What can hang from each mark:
z109: z179
z52: z240 z967
z240: z52 z179 z424
z179: z109 z240 z560 z967
z354: z240 z967
z967: z52 z179 z354 z424
z424: z240

Known rows, with every way that one mark hangs from another:
z354(z240 z967(z52)): [ -4.6  29.4 -52.1  25.5  10.1  16.8   3.0  30.0   3.7   5.8  -5.2 -35.1
 -28.2   2.0  14.4  15.9  -7.2 -17.9  23.5  14.5  16.2 -21.4  22.7   6.0
 -13.1  16.4 -20.6  10.8]
z179(z109): [ -1.4 -24.7  -4.9  28.4 -19.9  -3.4  42.2  -8.3   7.0  -2.5 -12.5  16.4
   6.6   2.5  -0.1  -1.4   8.8 -24.4   0.4   2.7   4.5   4.6 -31.7  21.0
  23.0  -7.0  21.2   6.5]
z109(z179(z240 z560 z967)): [ -2.8 -61.9  55.6  29.7 -46.2   9.6  -7.1 -20.3  20.8 -21.6 -38.0  23.8
  36.0  14.8 -19.6  -6.0  -9.3 -38.9 -25.1   8.1 -24.7  -7.4  -9.0  -6.1
   4.3   3.8  30.3   0.2]
z179(z109 z240 z560 z967(z52)): [-22.4 -57.5  51.8  31.0 -29.9   8.5  40.8  -6.0  11.9  -2.7 -34.8   6.5
  10.4  12.5  -8.9  -0.9   1.3 -15.5 -13.2 -12.1 -13.8 -24.7 -11.9 -20.4
  -1.2  19.8  28.3  16.6]
z179(z240(z52) z560): [-25.7 -35.3  15.3  -6.8 -10.5   7.3   8.0 -13.8  15.4  12.9 -37.5  29.4
  15.8   1.9 -18.3  15.6   3.5  -8.7  -9.4   2.9 -15.8  -5.0 -13.8  20.6
   1.4  25.8  12.8  11.0]
z240(z179): [ 20.7  -4.2  12.7  16.0  -7.0   0.9   4.4  -7.6  10.2   7.9 -20.1  12.6
   8.7   2.8   0.2  -1.5  13.2   3.2   2.1  14.0   0.9  18.9 -16.7   1.4
  24.8  -9.6   1.7  -5.5]
z240(z52 z179(z109 z560 z967)): [ 11.8 -32.2  39.3  -1.2  -9.2  16.2  -4.0 -21.7  11.5  22.6 -14.9  21.0
  29.2  16.5  -1.6 -16.8  23.8  29.5 -22.1   1.4 -39.5  10.7 -12.9 -11.8
   8.3  -2.2  18.1  -3.8]
z240(z52(z967(z424))): [-12.0   6.7 -28.9 -30.1  29.7 -16.7   0.2   2.7  -4.8  -0.3  11.3 -16.3
 -40.3 -15.4  -8.5   5.9  -3.3 -16.0  36.6   1.4  16.1  -7.2  -3.8  29.1
  -9.8   2.7 -14.1  -1.7]
z354(z967): [  2.7  10.7 -20.6  26.4  -2.2   1.7  10.0   3.7  -2.1   5.0 -15.9  -8.3
  -3.2   3.5  -8.0   4.7  -5.7 -26.0  20.0  24.0   9.5  -7.9  -2.4  27.6
   4.4  -0.3  -1.0   5.0]
z354(z967(z52 z179(z109) z424)): [ 18.5   5.6 -56.9 -13.1   0.5  -9.0  61.2  10.6 -18.1   7.5  14.4 -25.8
 -18.7 -13.8  18.1  10.5  13.8 -13.2  43.9  -2.5  12.9  -7.4  -6.6   2.9
  13.4 -25.5   1.8  -2.7]
z424(z240(z52 z179(z967))): [  4.0   7.9  34.4 -27.1   0.4   6.3 -24.7  12.3  17.9  11.6 -31.4 -26.0
   3.6  33.4  -6.5 -17.6  -0.7  38.2 -12.2   4.4 -14.0   9.7   4.8  35.6
  -2.0   4.1 -19.9   8.1]
z240(z179(z560)): [ 12.9 -15.4  19.0  29.9  -9.7   9.0 -16.7 -22.9  10.8  16.4 -19.1  48.1
  23.6   0.0  -0.5  -2.4  14.5   8.8  -8.9  20.6 -13.7  15.7 -16.0 -11.6
  28.6  -4.5  19.6 -18.6]
z179(z109 z560 z967(z354(z240))): [-23.3   0.0   2.8  20.1  -9.8  17.6  -4.1 -12.1  -7.4 -24.1  -3.0  11.0
   6.7  -6.6   3.7   1.7 -19.1 -31.0 -40.3  -0.7  -9.7 -22.7   1.6 -18.7
  -9.8  13.5  18.9  10.0]
z52(z240(z179 z424) z967(z354)): [ -3.2  60.4 -35.1 -12.1  38.0 -22.1  -2.7  14.2 -19.0 -23.7  58.5 -28.7
 -23.0 -25.0   0.2  10.6  -7.5   1.2  20.2 -16.6  35.7   6.5  25.4 -32.7
 -29.7   1.7 -34.4 -10.7]
z240(z52(z967) z424): [ -9.3  11.6 -25.9  -7.7  30.4 -18.3  -8.6  11.0  -2.5   3.3  22.9 -14.9
 -20.7  -9.5  -3.1  -3.4   2.0  -5.0  46.5   2.5  18.0   1.2   8.9  40.8
 -20.3   4.8 -21.2   3.6]
z424(z240(z52 z179(z109 z967(z354)))): [ -4.8   9.5   9.7 -35.8  13.0   1.6  19.6   5.2   0.4   1.6 -11.1 -43.2
  -7.0  18.5  -8.9 -15.3   4.1  22.0 -22.9 -15.5 -13.8   5.8  -1.8  14.2
 -13.0   3.6 -13.9  17.3]
z52(z967): [ -8.1   2.6   0.2  27.6   9.0  -4.8   8.7  -0.8  13.3  -6.7  -8.0  -4.6
 -18.3  -4.7 -11.0  -3.9   0.5 -21.8  43.3  14.1  14.9  -7.5  -6.5  19.5
   0.5   6.7  -2.9  -7.0]
z967(z52 z354(z240(z424))): [-23.6  28.0 -61.1  15.7  28.2  -8.6   1.3  24.0 -18.7 -16.0  21.4 -28.4
 -34.8 -27.6  21.9  23.5 -14.3 -40.2  -1.1  -5.1  36.4 -17.4  22.9  -2.7
 -24.0  18.5 -23.3  22.7]
z240(z52 z179(z109) z424): [ 20.2  -4.0 -21.8 -14.3  -0.5 -11.7  24.7  -3.6 -10.2  21.5  26.0   3.8
  13.2   3.4  13.3 -10.1  20.8  24.2   2.0 -11.4  -2.7  27.7 -14.6  18.5
  13.6 -19.9  -4.1   8.5]
z52(z240(z179(z560) z424) z967): [  1.7  37.9  -6.2  10.8   9.3  -4.5 -37.4   2.1  -4.7  -8.0  53.0  26.5
   3.3 -13.3   1.6   2.2  -4.1  29.4  18.0  -6.7  14.2   8.5  19.3 -31.4
  -9.9  -0.7  -6.8 -26.1]
z179(z560 z967(z52)): [-15.2 -44.3  42.3  49.9   1.7   9.6 -17.3  -3.3  15.1   5.2 -43.0  10.2
  -1.2  -2.5  -1.1   0.8   7.2 -19.2  -6.1  17.1  -7.1 -21.4  -3.6  -7.4
  -8.0  22.9  18.2   0.5]
z240(z52(z967) z179 z424): [ 12.4  24.2 -18.8 -20.1  30.9 -10.0 -11.0   9.4  -2.3  13.2  29.2 -16.2
 -13.8  -3.1   2.6  -9.2  13.0  26.0  46.1  -0.9   8.4  18.6  13.3  15.5
  -9.7  -5.3 -29.0  -6.3]
z354(z240(z424)): [ -1.8  28.9 -32.6  14.5 -13.8  -6.1 -19.4   9.6 -12.2 -15.7  19.7  13.0
  -0.5  -2.5  18.9   5.9 -28.4 -20.6  -6.5   5.1  25.2  -0.4  10.2  28.6
   4.3  -2.0  -7.7  12.0]
z240(z179(z109)): [ 23.6 -12.3   2.1  16.1 -19.3   1.3  38.5 -11.9   8.9  10.2  -2.5  16.9
  14.5   7.8   5.2 -10.2  20.4   7.0   0.0   1.8  -2.7  22.8 -28.4  -4.1
  33.3 -19.8  13.5  -1.8]
z109(z179): [ 13.3 -41.6 -10.8  40.1 -20.7  -3.3   4.8 -11.4  20.2 -10.2 -22.1  13.1
   9.9  -0.4  -1.9   2.0  12.5 -42.8   4.2  18.9   1.2  12.3 -21.8  16.7
  18.3 -11.9  17.2  -7.4]
z424(z240): [-15.8   4.0  -0.2  16.0 -14.6  -1.9   0.8   6.2  10.0  -6.2 -25.1   9.1
  -6.0  11.6  -8.6  -2.3 -13.9 -11.0  -2.1  12.3  13.8  -0.7 -12.6  56.0
  17.0   6.7   4.1   5.7]

Rows:
[ 10.1  14.0  46.3   2.8 -20.1   6.3 -19.6   6.6  11.3  -6.0 -28.4 -12.5
   8.7  31.6  -5.4 -20.4 -12.6  21.7 -15.5   8.6  -5.3   6.6   1.1  23.6
  12.3  -4.2  -6.2   2.5]	z424(z240(z179(z967)))
[-20.8 -43.4  37.7  26.4 -27.1  -4.9  31.9  -0.3  -9.6  -8.8  -2.8  10.0
  13.2   6.8   1.5  -3.6 -12.0 -15.0 -13.1 -20.7  -2.4 -20.7   0.6  -9.2
  -9.1  11.8  22.2  23.9]	z179(z109 z240(z424) z560 z967(z52))
[-23.0 -21.4  30.4  37.8   4.8   6.0 -26.2   6.9  20.8  -6.9 -18.9   6.5
   2.2  -4.3  -3.4  17.4  -0.7  -4.0 -21.0   1.9   2.4 -25.9   9.1 -35.6
 -25.1  31.2  10.9  -3.7]	z179(z560 z967(z52(z240)))
[ 14.2  23.9 -22.7 -20.1   4.3  14.2 -19.6   8.9  15.9  15.1  -5.4  -5.9
   2.4   8.0  14.7   6.6   8.9  24.6  -6.8   4.9  -8.0  15.0   3.6   5.8
   4.7   4.3 -24.1   4.0]	z354(z240(z52 z179))
[-17.2 -39.2  26.0 -10.1 -22.4 -14.0  61.9   7.6  -8.6 -19.4 -14.4 -25.5
 -15.7   6.3  -3.7   2.1 -17.8 -30.5  -8.3 -25.0  12.5 -24.4 -13.3 -10.0
  -0.7   2.2  11.8  29.5]	z179(z109 z240 z967(z52 z424))
[  8.0  -7.2  43.3  14.3 -25.4  12.7  -9.1 -12.1  11.8  -4.7   7.5  28.6
  36.0  10.8   0.7  -5.3   4.1  27.3 -37.0 -11.9 -19.9   4.4  -7.9 -46.6
   3.7  -3.1  22.0 -13.0]	z52(z240(z179(z109 z560 z967)))
[  0.2 -55.0  33.3  -9.3 -25.5  -1.1  10.4  -3.2  25.1 -11.9 -38.9 -23.8
  21.0  21.1 -20.1   0.5  -0.1 -26.0 -10.0  -2.3 -20.7  -2.4  -6.0  17.8
 -11.8   7.4   0.6  18.4]	z109(z179(z240(z52) z967))
[ 15.0  -4.6  27.0  20.6   7.4  -9.4  -8.6  14.9  -3.9   2.4  -6.6 -21.4
  -4.1   3.9  12.6 -11.5   5.0   8.4   4.3   1.9  10.7   2.9  14.1 -14.3
  -7.4  -6.7 -11.8   9.5]	z240(z179(z967(z52)) z424)
[ -9.9  16.0 -31.0 -36.9  52.9  -3.4 -15.8 -14.8 -14.6   7.8  20.7  -4.1
 -33.8 -34.1 -10.9   6.8   8.0  -0.2  16.6  -2.3  -1.8   1.6   8.2 -22.1
 -14.6   3.9 -11.1 -18.9]	z240(z52(z967(z354 z424)) z179(z560))
[  1.2  -5.9  20.8  16.9  29.4  -1.1  11.4   9.1   2.5  -2.4 -33.4 -44.4
 -17.9  -9.0   1.7   1.9  14.1 -10.8  -6.0   6.1   3.7  -6.2   6.0 -38.9
 -19.0  10.3 -14.9   8.1]	z240(z179(z967(z52 z354)))
[ 10.2 -30.4  -0.9   0.4  -6.0  14.3  12.4 -21.7  11.9  33.8  -5.8  37.2
  24.5   2.4   1.3  -5.0  35.2  26.7  -9.3   0.5 -28.2  19.3 -25.7  -4.7
  22.2  -3.1  18.1 -10.6]	z240(z52 z179(z109 z560))
[ 14.9  44.9 -44.3   6.5  18.8  -6.4  -0.6  33.3 -16.0   9.8  40.8 -35.8
 -13.1  -7.6  12.9  15.5   2.2  23.0  19.3  -5.5  29.7   3.9  32.9 -28.0
 -19.5  -0.1 -30.5   0.4]	z354(z967(z52(z240(z179 z424))))
[-18.4  32.1 -24.0 -11.0  14.8 -19.9  -2.3   9.9  -3.8 -28.1  33.2  -5.7
 -35.0 -19.2  -8.9  16.4 -22.1 -17.3  22.7  -9.8  36.2 -14.8   3.8  -6.7
 -12.1   1.1 -10.8 -11.5]	z52(z240 z967(z424))
[ 15.6   0.6  -9.7 -13.4  15.7   1.2  32.8  -1.2  15.9  20.7  13.5 -16.6
 -11.4   8.1   0.6 -16.8  32.6  27.5  42.6  -8.5 -10.9  18.2 -14.2   1.3
   3.5  -6.0 -11.4  -7.3]	z240(z52(z967) z179(z109))
[  6.9  18.9 -22.1  22.6  14.9  15.1 -12.8  14.0   8.1  22.2   7.8  -4.7
  -3.0  -7.1   4.1  18.7  15.6  30.5   7.2   5.3   1.0  -4.7  19.4 -51.0
 -12.7  13.6  -5.4 -16.2]	z354(z967(z52(z240(z179(z560)))))
[  9.2  27.6 -30.2 -15.6 -21.6   9.4   3.3  -6.9 -25.0   8.2  28.4  22.0
  -1.9  11.6  -2.0 -12.6 -15.2  22.3  -8.2   0.5  -8.6   6.8  -2.9  16.9
  30.3 -25.4  18.9 -11.1]	z354(z967(z424(z240(z179(z109 z560)))))
[-15.4 -32.2  48.3  17.4 -44.9  -4.2  19.9 -15.5 -14.7 -18.4   3.5  32.9
  32.3  12.6  -6.8 -10.5 -27.5 -17.6 -27.6 -13.9  -8.9 -11.1  -5.7   8.8
   4.9   0.6  29.1  19.3]	z179(z109 z240(z424) z560 z967)
[ -7.7  -5.1  12.0 -39.4  33.2  -0.7 -30.3 -19.4 -17.3   5.0  -7.7  -1.7
  -4.3 -18.2  -9.1   2.9  -2.5  -5.2 -33.6   3.0 -17.0  -1.1   4.0 -22.0
 -11.1  -0.7  -0.9  -0.5]	z240(z52 z179(z560 z967(z354 z424)))
[  5.9 -57.1  38.4  49.0 -27.2   9.7 -33.1 -24.9  16.3 -12.8 -31.2  31.9
  30.8   7.1 -11.1  -9.6   5.8 -37.6 -21.8  26.2 -22.4  -0.6 -10.9   0.7
   6.7  -2.9  32.6 -12.5]	z109(z179(z560 z967))
[  8.2  11.7  13.5  21.4  -0.3  12.5 -49.4  12.5  -4.3  -1.5  12.0   7.4
   7.2   4.8  26.9  -4.3 -10.3  20.3 -18.6   2.2  -3.2  -6.7  32.6 -29.8
  -8.2   8.2  -6.8  -0.1]	z354(z240(z179(z560 z967(z52)) z424))
[ 22.5  52.6 -35.0   6.0  -8.8  18.9 -14.7  13.8  -2.0   5.2   6.4 -14.9
  -0.9  14.1  10.5   2.1  -9.1  15.6   7.4  16.8   2.1   3.7  19.3  -3.9
   6.9  -7.5 -17.9  -0.9]	z354(z240(z179) z967)
[-13.2 -30.1   0.3 -24.2   2.3 -17.8  10.5   3.6  -9.3 -25.7  -2.8 -41.9
   6.4  -3.1 -16.3   5.7 -15.3 -48.0 -16.7 -13.2  -0.2  -2.1  12.7  11.9
 -33.4   6.6 -13.1  30.2]	z109(z179(z240(z52 z424) z967(z354)))
[-10.1 -23.6  16.1  10.7   8.7 -13.8   0.1   9.8  -6.2 -11.9 -21.7 -21.0
 -26.5  -5.3   1.2   4.1 -11.5 -35.2  -2.9   4.2  19.1 -22.2  -2.3   0.3
  -7.7   3.2   3.8  12.7]	z179(z967(z52 z424))
[  1.1  30.6  -5.9 -28.4  20.6   3.5 -12.5  18.1  20.3  14.6  -1.3 -29.2
 -23.1  19.3  -8.5 -15.8   9.8  42.1  40.7   0.0  -1.9  12.9   9.4  36.3
  -5.6   7.4 -30.5  -9.1]	z424(z240(z52(z967) z179))
[  9.6  -4.2  -6.4  -5.5   9.7  -1.6 -32.8 -12.0  -5.0  27.0  12.5  35.1
  17.9  -6.1   5.9  -0.3  16.9  26.4  -6.7   7.7 -12.2  22.7   0.9  11.2
   9.8  -1.3  -0.5  -7.2]	z240(z52 z179(z560) z424)
[-10.9 -19.1 -21.3  19.7  23.8   5.2  16.8  -5.2   6.6  10.0 -33.6   6.6
  -3.9 -36.8   9.0  24.8  28.1 -26.5  17.4  14.2  -0.9  -9.2  -7.1 -20.7
  -1.4  13.5   8.4 -14.4]	z967(z52 z179(z560) z354)
[  4.1   4.3   9.6  17.0  -9.0  10.0 -25.9 -12.6  16.7   5.7   1.7  42.8
  22.2  -3.2  -2.0  13.9   9.0  21.7 -24.6   3.2  -6.1  11.0  -5.5 -36.9
  11.5   4.3  13.2 -22.3]	z52(z240(z179(z560)))
[  9.3 -11.4  -1.6  -2.0  14.2  13.2   9.9 -14.9  16.4  27.7  13.2  17.4
   2.3   0.7  -1.0 -14.8  33.5  34.9  30.4  -3.8 -24.7  14.2 -12.3  -9.0
   6.9   0.4   6.1 -18.3]	z240(z52(z967) z179(z109 z560))
[-18.8 -22.1  30.9 -48.1  -7.4 -14.8  14.3   1.7  -7.7 -12.8 -26.2 -18.7
  -5.6   7.0 -18.3  10.1 -26.3 -22.6 -18.9 -10.2  -0.2 -16.3  -2.8  25.5
 -10.5   5.8  -4.4  25.5]	z179(z240(z52) z967(z424))
[ -1.2   9.1  -4.9 -15.1   5.1  14.9  -1.3  -3.6  16.7  22.1  14.9   9.9
  -6.7  16.7  -5.3 -19.0  18.5  52.6  24.5  -9.0 -23.3  13.7  -3.6  20.7
   6.5   3.7   0.9 -17.1]	z424(z240(z52(z967) z179(z109 z560)))
[ 23.1  49.1 -66.9 -34.7 -25.6   7.1  28.8   6.4 -27.4 -11.3  33.5  -9.3
  -1.7  -4.1  23.2   7.7 -18.6 -10.7  18.4  -2.2   7.6  -4.3   4.8  14.4
  20.2 -33.5  -2.0  -3.7]	z354(z240 z967(z179(z109) z424))
[-12.0 -12.7 -36.9  -6.9  28.6  -6.4  14.7  -7.0 -16.2  -2.6 -12.7   6.3
 -19.5 -49.0   9.7  28.2  12.1 -37.1   8.9   6.1   8.4 -12.9  -5.3 -22.7
   1.4  -0.4  12.2 -13.0]	z967(z52 z179(z560) z354 z424)
[ 16.9  47.7 -58.3 -36.3   2.6  19.1  -8.0  21.6   3.5  13.9  -3.4 -29.3
   3.2   4.8  15.4  15.7   3.9   9.3  30.5  15.5  -7.5  -1.1  18.9  31.2
  -5.2  -1.6 -28.1  -0.6]	z354(z240(z52) z967(z179))
[  6.2  13.0  -5.5 -24.3   4.1   4.1 -10.5  10.0  14.9  19.6 -20.6  -7.7
  -2.5  21.4  -3.1  -6.1  10.1  36.9  -0.1   2.1  -6.1  19.4  -6.8  42.4
  11.4   2.1 -17.5   3.0]	z424(z240(z52 z179))
[ 10.7  21.8  26.4 -25.0  -6.3 -12.2 -20.5   3.5  -9.5 -21.7  13.1  -6.9
   5.2   1.3  -2.6   6.2 -21.2   8.4 -31.4  -8.7  13.3   1.3   4.3 -32.0
  -1.6 -12.0  -5.6  -3.3]	z52(z240(z179(z967(z424))))
[ 21.1  -8.2  26.3 -12.0 -22.4  -9.8  20.9 -14.3 -14.8  -9.3   4.0   2.5
   6.0   9.2   4.4 -16.7  -6.5  -0.8 -21.3  -7.5  -1.0   7.6 -17.2 -12.2
  23.3 -30.8  14.7   3.2]	z240(z179(z109 z967(z424)))
[-27.2  17.0 -50.3 -39.3  55.5 -19.9  12.0   1.1 -16.2 -11.0  13.6 -35.6
 -53.8 -34.4 -11.2  13.9  -5.3 -35.9  30.8  -4.8  20.8 -13.5   0.2  13.5
 -26.2   8.6 -23.4   1.3]	z240(z52(z967(z354 z424)))
[-42.0   2.0  -0.9 -39.8  23.0  -4.1 -34.8  -3.9 -19.3 -10.8 -11.8  -4.6
 -21.4  -8.7 -19.6   4.1 -29.5 -20.8 -39.8  -1.1  -4.1 -21.3   9.1  33.4
 -23.3  17.0   1.0   7.8]	z179(z560 z967(z354 z424(z240(z52))))
[ 11.3  28.4  27.5   1.2  -6.2 -13.9 -26.2   9.4  -7.3 -17.6  24.0  -5.3
  19.2   7.3   5.5  -3.0 -16.8  19.6 -22.8  -7.4  15.6   7.3  15.6 -20.8
 -10.6  -8.9 -10.3   3.8]	z52(z240(z179(z967) z424))
[-15.2 -32.2  22.5 -48.4 -20.8 -12.3  47.2  -4.2 -10.8 -11.3  -9.6 -16.9
  -1.1  12.9 -15.0  -0.5 -21.8 -19.4 -22.3 -25.9  -5.4 -11.2 -16.6  19.7
  -2.6  -1.1   7.1  34.4]	z179(z109 z240(z52) z967(z424))
[ -2.2  35.1 -14.5  -0.5   3.3  -8.3 -25.6   4.0  -2.8 -14.2  45.2  27.1
  11.8 -22.5   6.2  13.2  -3.1  12.1  41.0  -3.8  13.2  -2.1  17.9 -10.2
 -10.3  -2.3  -1.3 -31.6]	z52(z240(z424) z967(z179(z560)))
[ 13.2  15.0  17.6  13.6 -30.1  13.7 -28.4 -10.7 -14.4 -10.8  32.8  33.0
  32.3  15.1  20.8 -19.2 -17.4  22.3 -32.1  -8.1 -14.6   6.4  11.9 -17.7
  11.8 -14.9  13.0   1.4]	z354(z240(z179(z109 z560 z967) z424))
[ -0.3  31.2  -7.2 -13.8  12.8  -4.3 -28.0  -8.1  -3.7 -11.7  41.4  25.3
 -12.3 -20.7  -4.1   9.8  -6.5  18.3   9.7  -6.5   9.7   1.3   7.0 -43.6
   0.1  -6.1   0.6 -30.4]	z52(z240(z179(z560)) z967(z424))
[ 13.8   4.4  41.0   3.0 -29.3   5.2  12.5   2.2   6.2  -5.3 -15.3  -9.4
  12.7  33.4  -1.1 -28.5  -5.7  25.6 -16.5  -5.8 -10.0   9.7  -9.6  17.6
  18.0 -14.8   7.0   6.7]	z424(z240(z179(z109 z967)))
[ 19.1 -11.6  -2.0  24.5 -22.2   0.2   6.0 -21.3 -13.0  13.9  27.0  54.4
  29.1  -1.3  11.6 -10.7  12.4  12.7 -12.0  -2.0  -8.0  21.5 -15.6  -5.1
  29.4 -22.5  25.5  -8.3]	z240(z179(z109 z560) z424)
